Each row comes from the steps of one path. Every step used is in the known rows, and no mark comes twice. Write the path behind each row, first mark first.
Known rows:
G, X, E: [ 25  14 -32  29   6 -15  24 -25  -6  10  11   8 -14 -10 -13  -7 -34 -26
 -12  50 -22  -8 -37   7 -26 -17]
M, E, S, N, P, L: [ 67  40  -2   9 -33  20 -20 -31   2  -3  13  37  12 -34  -7  11  -8 -34
  55  35 -26  -4 -13   1  13  52]
P, N: [ 32  13   8   7   1   2 -16 -19  17  36 -18   0  -8 -12  -3  -9 -14 -24
 -15  46 -36  -3  -5  10 -34  26]
J, S: [ 32  25 -13  14   4   4  13  -9  11  22  -5  13 -15 -15  -9  11  22  -8
  -2  48 -33 -19 -19  22 -14   2]
N, P, L, S, J: [ 41  31 -11   9 -36  -3  -4  -6  16 -10  -1  44  26 -33 -13  35 -36 -15
  -9  32 -26 -23 -31  15   0   7]
J, S, L, P: [ 11  38 -20  17 -11 -13  -2 -12  32  34  -4  29 -16 -24  -7  24  11 -32
 -37  15 -35 -20 -53  22  -7  10]
P, L, S: [ 31  36   3  -1 -23  19   4 -16   2  10  11  13   0 -25  -4  14 -14 -11
   4  45 -26   1 -23  26   8   2]
C, G, X, E, S: [ -9  18 -51  28  -7  41  21 -31 -13  10  30  23 -25 -19 -18  17 -29 -45
  22  57 -21 -14 -22   3  -8 -17]
L, P: [ 15  18  -5  17  -4 -25   0 -20  22  50 -18  19  -3 -22  -9  10  -3 -31
 -27  13 -30 -14 -61   9 -18  -6]
C, G, X, E, S, L, P: [-29  28 -56  31 -24  18   4 -35   5  19  27  38 -21 -29 -17  29 -41 -67
  -9  16 -22 -14 -51   1   1 -11]
M, E, S, N, P: [ 52  23 -12  11  -8  19 -15 -27   4  22   0  41  18 -32 -11  15   5 -41
  45  21 -29 -12 -28 -10  -9  34]
X, G: [ 30  20   4  13 -12 -18   8 -10  21  -1  -7  22   7   8   1  -4   8 -14
   5  59 -34 -24 -39  18 -44   3]
G, X, E, S, N: [ 32  28 -22  19  15  26   0 -30  -8  25  18  23 -14 -15 -17   5  10 -36
  14  39 -20   6  -6   0  -1   1]
G, X, E, S: [ 14  22 -39  18   4  15  15 -28  -9  13  12  13 -18 -13 -22   8 -11 -29
   9  43 -19 -11 -16   9  -8 -29]
G, X, E, S, N, P: [ 53  34 -29  17   8  22   5 -29  -6  23  21  35   4 -26 -20  20 -11 -44
  22  29 -23  11 -29 -13 -10  17]
L, S, N, P, E: [ 87  55  13  -6  -6  21  -2 -11  -3  41  10  57  50 -28  -8  23   6 -31
  14   6 -42  16 -37  -5 -18  51]
M, E, S, J: [ -5  -5 -30  23 -23  -8 -15 -16  12  -1 -18  30   4 -13 -17   8  -5 -22
   0  31 -23 -59   5  12  -7 -28]
G, X: [ 10   2 -17  19  15   9  23 -21  17  -1   5   5 -22  -5 -11  -3  -6 -27
  -5  50 -27 -12 -38  11 -22 -17]
C, G, X, E, S, J: [-26   0 -56  40 -12  20   6 -24   0  -5  20  37 -17 -14 -22  19 -34 -39
  -6  50 -18 -40  -5   6 -11 -33]
G, X, E, S, J: [ -9   6 -47  31  -5 -10   3 -20   5   1   1  26 -11  -8 -27  13 -16 -21
 -24  41 -17 -37  -1  10 -10 -45]
N, P: [ 28  22  -7  10  -7 -10   8 -13  15  19  -5  32  14 -29  -9  18 -20 -15
   3  38 -35  -7 -60   3 -32  19]
X, E, S, L: [-15  30 -27  13 -21 -14  -7 -23  -3  12   8  37   2 -31 -15  20 -31 -10
 -12  33 -31 -15 -23  18  -9   8]
L, S: [ 18  24  -7   1  -2  19   3 -11   2  29   2  20   8 -23  -8  19   2 -20
  -4  32 -28  -6 -34  14 -10 -13]
N, S, L, P: [  5  27  -9   7 -11 -33 -15 -31  30  33  -4  41  20 -19  -9  27 -16 -19
 -24  22 -33 -34 -67  12 -35  13]
E, S, L: [-33  15 -13  -1 -15   5  -9 -18  20   4   4  32  -8 -28 -11  25  -1 -11
  -4  30 -36 -15 -25  19  -6   9]
N, P, L, S: [ 54  48  -5  -2 -28  18   6 -13   1   9  14  27  16 -37  -8  30 -33 -19
  19  35 -30   3 -46  14   2  20]
C, G: [ -9   3 -14  19 -11  22  13 -21  10  13  12  26 -10 -22  -3  12 -22 -24
   3  54 -34 -15 -41  11 -26  13]

Write each row's path:
[ 34  39  -8  12 -11  -1 -22 -17  37  51 -17  12 -19 -22  -4  13   4 -47
 -44  10 -36 -12 -18  14 -18  30]
J, S, L, P, N
[ 30   4  -2  11  -4 -20 -36 -22  23  23 -25  21  20   1 -10   5 -17  -9
 -26  55 -28 -54  16   8 -53  19]
P, N, S, J
[ 71  35  16   4  -4 -18  -2 -15   5  28   4  55  39 -17  -6   9  -7 -21
   6  19 -45  12 -41  -5 -34  65]
S, N, P, E
[ 15  30   2  -1 -13  -3  -1 -17  -8  21  -4  34  12  -8 -15  13   6  -8
   8  25 -40 -10  -2  15 -15  -1]
P, E, S
[ 54  33   1   6   2 -15 -31 -34  19  73 -26  15  12  -9  -7  10  -9 -37
 -17  27 -29 -25 -25   2 -42  23]
L, P, N, S
[  4  11 -42  37  -1  21  25 -30  -7   4  26  17 -18 -16 -11   0 -49 -41
   4  63 -23 -13 -43   5 -24  -3]
C, G, X, E
[  5   7 -15  11  -7  -1  -3  -4  18  18 -11  30  14 -19 -13  23  -4 -13
 -28  29 -26 -32 -17  18 -10 -23]
L, S, J
[ 11  34   0  10 -25 -47  -5 -19  22  29  -8  46  17 -14  -5  11 -20 -28
 -38  -3 -44 -13 -54  13 -27  20]
S, L, P, E
[ 12  39 -38  18 -16   0 -20 -33  16  42   1  12 -22 -21 -16  10 -31 -65
 -34   7 -23  -5 -13   0 -10  -1]
G, X, E, S, L, P, N
[ -3  15  -8   3  -6 -17  -9 -31  17   0   7  38  18 -16  -7  21 -17   0
  -5  51 -36 -36 -43  15 -40  27]
N, S, L
[ 33  16  -9  11  -1  25 -20 -32   0  19   0  29   0 -19  -7  -1  23 -34
  28  30 -26 -15  -3   1   0  15]
M, E, S, N
[ 35  34   6  13 -13 -38   1 -17  10  51 -19  35  18  -7 -10   3  -8 -29
 -27   1 -40 -12 -47   9 -27   6]
L, P, E
[ 29  44  -1   5 -19 -46 -13 -29  14  31  -6  57  39  -7 -11  20 -19 -18
 -26  12 -42 -34 -54  10 -42  30]
N, S, L, P, E
[ 90  51   8   9 -10  16   5 -14  16   7  16  35  -2 -30  -3  20  10 -16
  26  43 -34   9 -27  15   1  64]
J, S, N, P, L
[ 36  21  -3  15  -8 -34 -42 -25  32  60 -37  24  21  -6 -13  12 -12 -30
 -40  24 -26 -53  -8   3 -45   9]
L, P, N, S, J
[ 69  35  20   6 -15  -3  -5 -23  19   6  14  37  10 -29  -1  11 -14 -16
  19  43 -35  14 -45   8 -10  64]
S, N, P, L
[ 44  45  14   2  -4  -4 -17 -23  10  62  -9  47  15 -15 -12  16  34 -41
  -6 -13 -39   4 -17  -1  -4  20]
L, P, E, S, N
[ 48  35   3   8 -29 -12   9 -17  14  -3   7  29   5 -29  -6  14 -34  -8
  12  47 -33  -1 -50  16 -15  35]
N, P, L
[ 10  12 -23  13 -17   9  -6 -25  -3  12  -6  21  -2 -21 -12   2   0 -25
  27  38 -25 -34 -12  11  -5 -14]
M, E, S
[-10  29  -5  -4 -22 -11  -5 -16   7   2   8  48  12 -17 -12  19  -2  -7
  -7  22 -45 -14 -12  19 -16  20]
P, E, S, L
[ 13  28 -21  12 -32  -4 -44 -30  24  38 -21  17  -6 -25  -6   4 -18 -65
 -13  -1 -28 -30  -9   2  -7  15]
M, E, S, L, P, N
[ -2  32  -6   1 -22   5 -39 -24  30  53 -16  22 -12 -28  -8  21   4 -47
 -31   0 -33  -8 -17   8 -10  20]
E, S, L, P, N
